In the rows, 128 means zero.
Known rows, with every step that occurs
A/F/J: [133 135 136 116 132 139 158 141 118 106  71 145 126 100 144 161 132 116
 136 125 125 147 125 122 139 111 137 126 123 124 109 116 118 112 116 130
 141 138 137]
L/X/N/Q: [172 133  97  94 105 133 123 163 123 164 151  89 127 135 128 116 111 142
 143 135 167 113 108 132 116 124 132 121 110 146 157 131 135 130 143 129
 114 124 157]
L/Q/N/X/C/A/F: [ 83 122 149  97 126 120 159 240 119 171  20 142 158 134 141 205 136 112
 186 144  98 134  91 119 141 118 131 109 119 110 150 107 132  89 127 115
 100 105 111]
P/D/N/Q: [131 132 111 124 141 152 115 143 103 128 136 112 114 116 117 143 130 128
 100 122 112 139 112 139 110 121 131 136 147 111 161 113 130 125 105 128
 119 144 132]
U/X: [133 130 126 119 134 123 131 104 139 118 150 116 120 110 121 135 124 131
 144 118 130 111 126 127 130 129 124 123 134 133 145 133 133 117 135 134
 118 130 106]
P/D/N/Q/L: [143 132 129 119 133 169 126 168 112 130 127 116 111 120 100 139 133 125
 102  90 110 129 108 135 106 120 132 135 125 103 139 115 136 138  99 133
 118 167 122]
L/X/N: [163 132 121  92 101 127 119 158 139 159 141  91 138 145 126 115 117 137
 146 136 157 107 119 132 117 125 134 137 102 133 151 132 128 134 150 130
 116 116 155]
D/N: [136 129 127 131 133 130 120 133 122 135 141 107 123 125 109 128 139 131
 113 119 110 124 121 135 124 130 133 154 142 111 138 123 138 130 123 131
 130 139 132]
F/J: [141 133 128 114 125 145 147 122 117 109 109 137 126 104 130 130 122 132
 128 118 142 140 129 126 131 120 137 137 123 123 113 127 117 124 131 136
 135 142 118]
H/U/X/B: [138 140 110 120 133 131 109  98 140 139 195 119 103 123 136 132 138 141
 139 130  93 118 110 122 151 121 122 118 111 134 123 139 134 107 105 127
 108 116 104]
J/F/A: [140 131 152 135 135 140 123 149 114 125 116 142 111 123 128 140 120 137
 106 133 121 119 147 113 125 128 128 133 123 143 123 123 114 102 111 138
 125 138 121]
H/U/X/C/A: [ 97 134 135 114 129 131 123 134 135 144 170 133 117 117 152 162 124 134
 155 135  92 113  97 126 149 129 123 105 133 112 113 144 138  85 147 118
  90 130 121]
L/X/C/A: [111 130 145  82 119 130 120 161 133 148  96 147 141 153 135 156 119 124
 145 144 107 124 106 134 142 126 130 124 113 109 130 139 125  89 168 119
 106 125 152]
J/F/A/C: [135 135 168 123 136 148 134 116 108 127  96 150 119 131 145 149 113 136
 102 142 116 103 156 112 136 123 131 134 123 153 116 125 115 104  93 132
 139 115 111]
X/B: [132 129 122 116 137 129 114 128 131 132 133 142 130 141 122 141 139 128
 135 137 104 142 120 130 140 119 121 131 103 132 117 128 124 113  98 125
 125 115 123]
U/H: [134 130 141 118 145 109 125  96 136  94 139 126 127 118 139 117 132 138
 121 128 124 100 132 122 116 128 128 122 124 130 114 132 134 122 112 129
 132 113 126]
J/F: [133 130 161 135 131 127 112 108 121 138 129 139 115 154 121 122 133 130
 109 136 103 118 127 122 115 129 124 134 139 131 123 124 116 103 115 127
 139 130 142]
H/U/X/N/D: [133 137 124 131 116 118 123 120 130 162 229 109 124 108 147 135 112 142
 162 123 132  98 102 128 119 126 124 116 123 138 168 125 128 164 133 126
 106 126 122]
F/A/C: [130 133 133 115 133 148 149 132 116 119  98 139 133 106 150 155 108 135
 119 135 144 113 157 118 149 122 135 129 113 147 122 130 125 130 106 131
 130 112  97]
P/D/N/Q/L/X/C: [150 139 132  68 124 171 119 174 115 151  96 124 127 145 105 152 117 121
 106 109 103 109  95 138 121 122 137 134 108  95 149 126 135 119 132 128
 101 152 142]
C/X/N/Q/L: [164 122 130 114 124 149 138 225 140 171 176  91 132 126 105 147 115 144
 169  93 141 116  97 134 119 128 122 120 103 129 100 125 147 142 146 142
 114 154 157]
U/X/C/A: [ 98 126 146 103 143 123 130 141 137 129 130 145 136 117 129 175 120 124
 166 131 104 121 107 132 140 128 118 113 131 116 125 140 133  83 148 121
  98 130 119]
C/A/F/J: [108 130 148 122 132 140 158 174 119 105  70 157 123 100 150 179 139 115
 149 121 109 163 114 123 137 108 135 125 123 114 100 118 113  90 124 127
 137 150 143]
F/A/C/X/B: [138 131 139  98 155 150 129 167 135 140 121 141 140 122 137 187 115 140
 144 135 100 129 139 127 169 116 125 139  90 140  94 128 122 113 114 138
 125 106 112]
L/X: [147 135 125  98 113 130 122 128 136 137 115 119 127 147 129 115 123 130
 120 128 133 115 127 129 132 126 136 134 114 128 150 132 125 124 156 132
 128 125 139]
L/Q: [141 136 136 115 107 145 129 118 132 143 109 111 131 146 122 125 130 130
 119 134 140 142 126 131 126 127 132 141 126 115 130 130 123 128 126 129
 129 115 121]
J/F/A/C/X/N: [150 129 175 111 135 146 129 180 127 167 141 115 136 134 135 171 103 149
 143 140 119  96 139 121 131 124 126 143 113 147 101 122 118 112 125 140
 127 112 148]
L/Q/N: [146 135 140 108 114 129 138 169 131 153  81 103 135 140 122 148 138 130
 139 135 118 131 131 121 116 127 137 134 121 129 144 123 126 129 134 131
 118 126  97]
L/Q/N/D: [133 137 152 114 121 121 138 166 122 161  93 135 145 135 130 159 128 124
 143 132 107 131 122 126 110 124 133 132 120 131 177 111 114 163 135 128
 122 133  95]
L/Q/N/X/U: [121 129 131  95 112 128 141 196 123 197  78 102 139 132 120 152 121 130
 163 125 134  96 113 123 133 125 139 119 127 124 152 116 142 146 136 124
 100 109 100]
Q/L/X/N/D/P: [157 132 156 101 111 121 128 179 134 157 144 103 135 140 106 136  94 131
 158  90 141 114 100 135 120 122 134 155  63 117 173 124 135 197 173 128
 126 150 147]
X/C: [117 128 135 104 134 128 127 132 122 140 105 145 145 134 130 151 118 123
 140 147 117 122 115 132 142 131 125 120 125 120 116 134 131 116 133 119
 112 116 136]
J/F/A/C/X: [136 133 179 118 146 148 130 152 123 145 115 136 125 134 137 168 109 142
 120 135  96 105 146 119 144 126 128 141 125 140 101 122 116 102 130 141
 138 120 129]
N/Q/L/X/B: [173 136 114  84 122 153 121 160 133 149 125 133 116 154 110 127 130 131
 127 106 116 124 104 126 139 116 128 120  74 136 126 133 134 116 117 132
 122 142 128]
P/D/N/X/C/A/F: [ 58 119 146 110 148 137 132 203 106 141  68 154 147 123 135 201 134 105
 149 130  83 134  83 138 134 113 128 129 137  79 159 100 128  88 102 112
 104 117 144]

Rows
[124 132 146  81 122 147 146 216 128 152  57 157 127 143 139 182 126 110
 155 115 101 126  85 126 144 115 129  96  95 115 110 129 139  85 145 117
 111 153 164] => N/Q/L/X/C/A/F
[133 131 145 108 144 150 145 167 132 135 116 126 138 109 143 173 104 140
 136 126 123 115 147 124 158 125 132 136 115 138 106 127 127 127 143 142
 128 117 117] => F/A/C/X
[ 97 130 155  99 139 137 157 178 114 118  51 175 140 106 154 202 128 110
 160 139  99 157 103 126 150 111 132 115 121 105  86 123 116  77 130 117
 120 139 149] => X/C/A/F/J
[169 135 119  96 110 152 136 164 129 145 118 119 115 143 115 114 121 131
 122  96 140 110 112 124 127 125 135 116  97 133 136 132 140 132 145 136
 125 156 132] => N/Q/L/X
[113 129 144 140 145 107 124 124 112 126 137 135 129 116 123 148 101 126
 139 115 115 148 114 135 136 126 127 148 112 120 169 118 128 177 152 120
 138 140 129] => N/D/P
[122 131 136 122 137 147 111 135 119 121 127 117 125 126 114 143 135 122
 100 122 101 132 123 139 110 122 133 153 140  98 155 115 122 129 110 129
 121 136 130] => P/D/N
[133 139 116 131 120 130 125  99 137 133 191 104 102 112 142 119 129 140
 134 122 118 106 117 121 138 129 129 115 136 129 132 137 139 122 136 131
 110 129 106] => H/U/X
[127 126 121 111 113 126 148 188 121 164  84 107 142 133 119 135 129 132
 153 123 140 118 117 119 123 128 137 130 124 128 176 111 133 135 126 135
 114 109  78] => L/Q/N/X
[136 131 190 118 140 136 130 174 117 172 152 144 145 133 143 185  94 144
 148 136 107  97 129 126 126 122 122 142 112 149 134 110 107 145 127 137
 132 119 143] => J/F/A/C/X/N/D
[129 133 149 101 143 110 117 106 139 127 135 124 121 117 142 137 123 134
 133 132 119  76 128 126 124 125 131 112 129 126  93 137 142 135 122 119
 119 112 148] => X/U/H
[145 130 104 133 136 137 125 142 105 141 149 103 113 114 112 127 133 137
 110 119 120 134 110 136 125 129 130 138 150 124 145 121 145 125 114 129
 129 145 134] => D/N/Q
[127 130 145  85 128 108 136 166 131 162  90  99 137 120 131 142 124 139
 155 127 129  68 117 118 121 126 139 114 123 124 140 120 147 143 119 125
 104  93  97] => L/Q/N/X/U/H
[ 87 122 138 107 142 138 159 200  99 138  63 154 143  96 131 191 131 117
 159 118 103 140  80 131 153 114 137 139 135  86 130 107 133  87 116 123
 120 132 137] => D/N/X/C/A/F/J
[153 123 112 117 130 132 126 199 130 170 179  87 134 121 120 148 111 147
 169 125 141 128 100 137 121 130 120 120 125 136 121 123 139 131 149 136
 114 131 165] => C/X/N/Q
[168 127 116 110 119 142 143 168 137 145 178  90 119 106 102 132 116 140
 165  91 162  99 104 125 111 126 121 108 106 145 133 132 152 136 118 137
 104 150 116] => U/X/N/Q/L
[129 123 153 130 144 104 120 186 130 162 183  95 145 121 114 169  91 139
 181 112 116 140  96 145 131 128 122 157 102 115 155 115 132 185 183 129
 126 136 164] => C/X/N/D/P
[ 72 114 130 115 135 125 136 180 115 149 112 157 149 128 132 159 117 125
 167 128 123 122  92 131 146 129 122 114 126 109 138 122 134 100 135 118
 103 112 123] => N/X/C/A
[126 126 142 136 135 103 124 153 116 145 162 108 140 118 121 149  95 134
 163 121 137 138 106 138 121 125 125 151 101 126 170 118 130 189 146 120
 127 131 147] => X/N/D/P
[122 121 104 124 144 126 115 153 115 150 150 124 134 131  98 130 142 134
 135 117 106 125  98 134 144 122 126 153 119 114 161 112 139 122  85 130
 125 107 108] => D/N/X/B
[125 130 153 111 138 138 136 126 138 150 126 122 142 137 139 157 118 133
 142 129 105 118 127 134 148 126 128 135 131 125 105 127 129 128 147 132
 141 110 135] => A/C/X
[137 137 199  90 162 133 119 132 135 142 122 132 117 123 149 175 104 147
 122 137  87  55 146 117 141 122 131 126 126 136  66 131 130 106 123 132
 129 105 150] => J/F/A/C/X/U/H
[175 130 138  89  95 144 129 182 150 157 135  96 134 151 109 117 120 134
 147 104 154  93 115 127 113 124 135 135  80 126 132 135 134 148 148 136
 115 139 149] => Q/L/X/N
[ 91 121 143  95 122 126 147 224 119 174  62 133 157 138 126 177 126 127
 174 137 114 129  96 123 134 127 130 119 122 110 153 117 133 101 141 121
  92 110  93] => L/Q/N/X/C/A
[116 137 152  69 124 142 151 178 123 128  36 164 137 123 156 188 123 112
 153 140 104 144 102 128 152 109 140 122 105 105 110 128 112  74 157 121
 119 135 161] => L/X/C/A/F/J
[136 135 132  75 118 131 121 131 131 152  94 135 144 153 133 139 112 125
 132 148 122 109 114 133 143 129 133 127 111 119 139 138 126 111 160 123
 110 114 147] => L/X/C
[159 126 145 103 123 155 146 189 134 177 153  97 139 132 121 156 108 142
 165 102 134 100 104 132 128 123 125 119 103 136  92 127 147 147 129 135
 127 132 146] => A/C/X/N/Q/L
[ 91 123 148 111 136 129 127 161 125 140 106 157 142 133 135 169 124 122
 152 142 100 136 106 133 140 127 121 117 125 111 106 134 127  92 141 115
 108 129 142] => X/C/A
[168 140 140  69 125 134 124 140 141 142 126 113 107 128 127 120 116 136
 124  99 133  57 112 123 122 121 138 100  99 129 101 141 153 138 140 127
 115 138 151] => N/Q/L/X/U/H
[117 118 116 126 135 109 148 199 117 150 102 122 140 114 125 138 127 133
 161 118 128 104 119 114 126 129 132 116 126 141 173 109 138 136 129 133
 113 122  86] => Q/N/X
[130 137 128 138 129 106 120 122 124 153 224  82 113  99 136 140  95 147
 169 113 130 118  96 132 131 126 126 138 109 128 177 128 142 184 152 123
 110 131 124] => H/U/X/N/D/P
[161 125 117 119 113 148 139 187 126 155 157 102 127 123 111 130 118 138
 153 101 158 113 105 127 110 125 125 112 101 139 115 127 146 146 110 131
 114 148 138] => X/N/Q/L
[126 133 153  93 141 152 136 176 135 168 112 123 133 107 147 192  95 136
 148 128 117  92 145 129 166 122 135 125 118 131  83 132 136 140 152 132
 115 116 138] => F/A/C/X/U
[110 124 132 104 142 107 127 125 129 136 137 125 130 113 137 124 116 138
 144 119 141  64 114 125 132 126 131 108 130 124 126 125 149 139 115 122
 115  95 129] => N/X/U/H
[130 136 187 101 143 150 123 160 128 178 109 135 121 133 140 185  99 138
 130 136  90  82 144 123 152 122 131 130 130 137  78 128 125 114 137 132
 123 121 152] => J/F/A/C/X/U
[128 127 138 127 122 114 127 151 121 154 167 135 149 126 134 144 112 130
 157 130 141 118 111 136 110 124 123 129 114 138 163 116 118 170 124 124
 122 126 142] => X/N/D
[157 141 134  74 117 173 109 178 124 172 112 104 105 138 104 145 118 121
 103  94 109  92 105 140 117 115 143 131 114  98 141 125 142 146 137 127
 104 163 154] => P/D/N/Q/L/X/U
[157 137  88 127 113 134 126 135 123 160 222  73 102 100 142 119 116 154
 156 126 152 106 100 123 124 128 125 101 131 148 141 135 150 127 120 128
  98 126 125] => H/U/X/N/Q
[149 140 147  70 128 113 110 106 148 135 123 113 120 135 141 121 118 135
 125 132 124  63 127 128 128 123 139 118 115 123 117 142 139 131 152 123
 117 108 156] => L/X/U/H
[177 136 119 100 115 156 128 169 124 153 130  97 107 138  97 112 132 134
 106  88 122 107 104 132 124 126 140 142 113 115 147 128 148 135 139 139
 126 165 137] => D/N/Q/L/X
[102 122 120 115 125 125 130 158 121 172 127 128 131 122 125 134 111 127
 152 120 144  91 111 130 144 126 132 114 132 121 137 121 144 145 130 121
 112 111 131] => N/X/U
[134 126 133 110 151 128 109 164 146 148 153 131 135 144 115 160 134 134
 152 130  82 143 110 136 149 122 118 137 105 121 103 126 124 110 136 133
 124 120 143] => C/X/B
[ 71 114 142 109 147 103 158 252 114 156  40 159 154 117 146 209 134 110
 193 136  87 119  93 116 143 119 127  95 120 123 148 106 137  88 130 115
 100 121 118] => Q/N/X/C/A/F
